What can hang from each mark:
Q: B G J R Y
B: J Q
G: R
V: J Y
R: G Y
J: B R V
Y: Q R

Known rows, with every way that one mark hangs from another:
G{R{Y{Q}}}: [  5 -17   5   0   0   2  20  -5  17  -8  -1  -4 -15   9  -6   8 -16  22
 -12  11   7  -1 -13]
G{R{Y{Q{J}}}}: [  6 -17  -1   2  -4  -1  19  -9  15 -12   2  -4  -9   4  -7  11 -13  21
 -10  20   7  -5 -12]
J{R{G} V{Y}}: [  4  10  12  11 -43 -11  -6 -14  20  -9 -13  -3  -2   7   0 -10  13  14
 -13 -11  20  -2  17]
J{B{Q{Y}} R{G} V}: [ -3   1  26  16 -39 -19 -13 -17  17 -27 -37   7 -11  23   0  -2  19  47
 -22 -13  26  -2  15]
J{R V{Y}}: [  5   8   0   9 -36  -8 -12  -6   8  -8  -3  -4   3   3  -8  -3   5  12
  -8  -8   4  -4  10]
B{Q}: [  5 -15  -5  18   9   3 -16   4  10  -7  -7   0  -2   0 -14  -3   7  12
   1  11   4   6  -7]
V{Y{Q{B{J}}}}: [ 28   0 -17   0  -3   3 -20  29  12 -16   2   6   7 -14  -3  -1   1 -17
  -8   8 -14  17  -1]
Y{Q{J} R{G}}: [ 17 -16 -21  -9 -28   0   1 -14  12 -15   9  32   5  -6  -7   5  24  -4
   1  16  18   8 -25]
R{G Y{Q{B J{V}}}}: [ 14  -5  19   5 -19 -13  -3 -25  30 -29 -20   7  -6 -19   7  -2  16  23
 -12  15  27  13  12]
V{J Y}: [  3  20 -18  21 -14   5  -1   4  -4   5  16  -1  14 -15 -10  -3   7 -16
  -4  45  -9   4  -6]
Y{Q}: [ 18  -8 -10  -8   0  -6 -15  10   9  -6  10  15   0   0 -11   2   3  -4
  -5 -11   3  -2 -11]
R{Y}: [ -5   0  15   7   1  -1   6 -15  10  -6  -5  -2  -9 -10   2   1  -3  21
  -1  21   8   9   7]
J{B R{G} V}: [ -3  10  24   5 -45 -16  -3 -19   9 -12 -31   7  -9  32   9  -1  18  30
 -20 -26  26  -5  18]
R{Y{Q{B G J}}}: [ 12 -13   4  -2  -5  -9  -8  -8  11 -30   0   1  -1 -30  -2  16   0  20
  -2  24  -2   4   1]
G{R{Y{Q{B J}}}}: [  8 -19   0  -1  -4   2  18  -6  15 -19  -4  -6  -8   1  -5  12 -13  21
 -13  18   1   0 -11]
R{G Y{Q}}: [  5  -3  23   5  -8 -10   4 -19  32 -12 -12   9 -17  -5   6  -6  11  21
 -12   8  33  10   9]
R{G Y{Q{J{B V}}}}: [ 10   1  20   9 -24 -17  -2 -26  27 -20 -15  13  -8  -9   7  -2  17  26
 -12  14  35   6  14]
J{B{Q{G R}} V{Y}}: [ 18  -3   2  16 -28  -8 -29   1  -4 -17 -25   6   8 -13   7   2   8  16
  -6   5  -9   9   8]
Y{Q{B J R}}: [ 26 -22 -26 -16 -10  -6 -12  -4   1 -36  -8  12  18 -24  -4  14  12 -14
  -8  13 -14   2  -9]
R{G Y{Q{B{J{V}}}}}: [ 16  -5  27   7  -9  -9  -4 -17  38 -27 -26   7 -13  -9   9  -5  13  27
 -12   6  26  21   9]
J{B{Q{Y}} R V}: [ -1  -1  15  14 -33 -16 -20  -9   5 -26 -27   7  -6  19  -8   4  11  46
 -17  -9   9  -3   8]
V{J Y{Q{G} R}}: [ 15   3 -31   9 -23   8  -6   6  -3  -2  28  16  12 -22 -15   8  10 -15
   1  46 -13   8 -31]

Rows:
[ -5  -6  11  -9 -10 -11  18 -25   5 -33 -29   4   0 -23  16   2   4  13
 -13  21  -3   1  11] : Q{R{G} Y}
[ 14 -11  -1  27  21  -3 -18   8  21 -30 -15   2  -1  -3 -12   6   6  29
   6  29  -3  13  -8] : B{J Q{Y}}
[ 25 -20 -17 -13  -8 -10 -20  10   2 -33   8   4  11 -30  -5  21   5  -2
  -1   4 -14  -6  -8] : Y{Q{B G J}}
[ 15 -22   5  -1 -24  -7   2 -16   0 -45 -12 -22   9 -41   8  28  -8  30
   3  23 -18  -5   0] : Q{B G{R{Y}} J{V}}
[  9 -13   2   9 -27 -14   5 -24  -1 -24   7 -15   8 -32   1  25  -9  31
  10  27  -3 -20  -1] : Q{G{R{Y}} J{V}}
[ 23 -23   7  34   7  -2 -19  -3  26 -25 -16  -9  -3  -4  -9  13  -1  43
  12  18   0   8 -14] : B{J{V} Q{G{R{Y}}}}
[ 25 -17 -18  -9 -25 -20 -19 -10  -6 -28  -1  15  18 -26   0  22  10   3
  -1   6  -9 -13  -5] : Y{Q{G J{B V} R}}
[ 29 -10 -19  -5  -5   1 -17  23   7 -23  -3   2  10 -27   3   9   0 -18
  -5  14 -24  12  -2] : V{Y{Q{B{J} G R}}}
[  4 -19  -8  15  -7 -10  -4 -21   9 -38 -21   4   9 -27  -6   5  17  19
  -4  43   4   0   3] : B{Q{J R{G} Y}}
[ 18 -20  -8 -11  -1  -6  -5  12   8 -11  14   3  -5  -4  -8  15  -9   6
  -4 -11  -5 -12 -16] : Y{Q{G{R}}}
[ 11 -16  -8  -9 -12  -5  -7  -1 -11 -39  -4 -16  16 -43   8  27   2   2
   7  22 -24  -6   3] : Q{B G J}
[ 28 -15  -7  33  -1   2 -31   8  20 -20  -9   1   6 -14  -9   7   9  24
  18  21  -7  17 -14] : B{J{V{Y{R}}} Q{G}}
[ 27 -30 -17 -18  -6   9 -11  11   8 -28   1  20   0 -13  -3  20   6   3
   7   4 -18  21 -36] : Y{Q{B{J} G} R}
[ 19  -3 -25  -4 -17   9  -9  17   5  -2  15  20   4 -11  -8  -3   5 -17
  -3  16  -7  16 -16] : V{Y{Q R}}
[ 13 -15   5   0 -33  -9   4 -46   9 -50 -44  -3  18 -43  20   8  21  12
  -8  37  -1  14  16] : Q{B J{V} R{G Y}}
[ -2 -10 -12  -1 -23 -14   2 -11  -8 -22  15 -13  10 -19  -5  29   5  10
   8  22  -4 -28   6] : Q{G J{R}}
[  4   2  -8   0 -33 -13  -2 -26  -8 -35   4  15  16 -37  -3  11   8  27
   9  36  -5  -1  -7] : Q{J{V} Y{R}}
[ -7   0  -1   9 -26 -12  12 -26  10 -19  -1  -4   4  -4  -4  10  16  13
  -4  30  21 -13  13] : Q{J{R{G Y}}}
[ 22 -22   2  24   4 -10 -24 -10  16 -44 -27  -1   8 -27  -3  16   5  39
  12  27 -16   8  -7] : B{J{V} Q{G R Y}}
[ 23 -24   3  31   5  -5 -23 -16  22 -32 -27  -3   6 -20  -4  13   8  35
  14  30  -6  14  -7] : B{J{V} Q{G R{Y}}}
[ 15 -12  17  -7  -8  -8   4 -19  16 -61 -55  -1   7 -30  23   7   9  21
 -12  18 -18  23  10] : Q{B{J{V}} R{G} Y}
[ 11  -4 -15   1 -35 -14  -4 -31 -16 -24 -21  11  27 -19  10  13  17   0
  -1  26  -7  -6   8] : Q{J{B V} R}
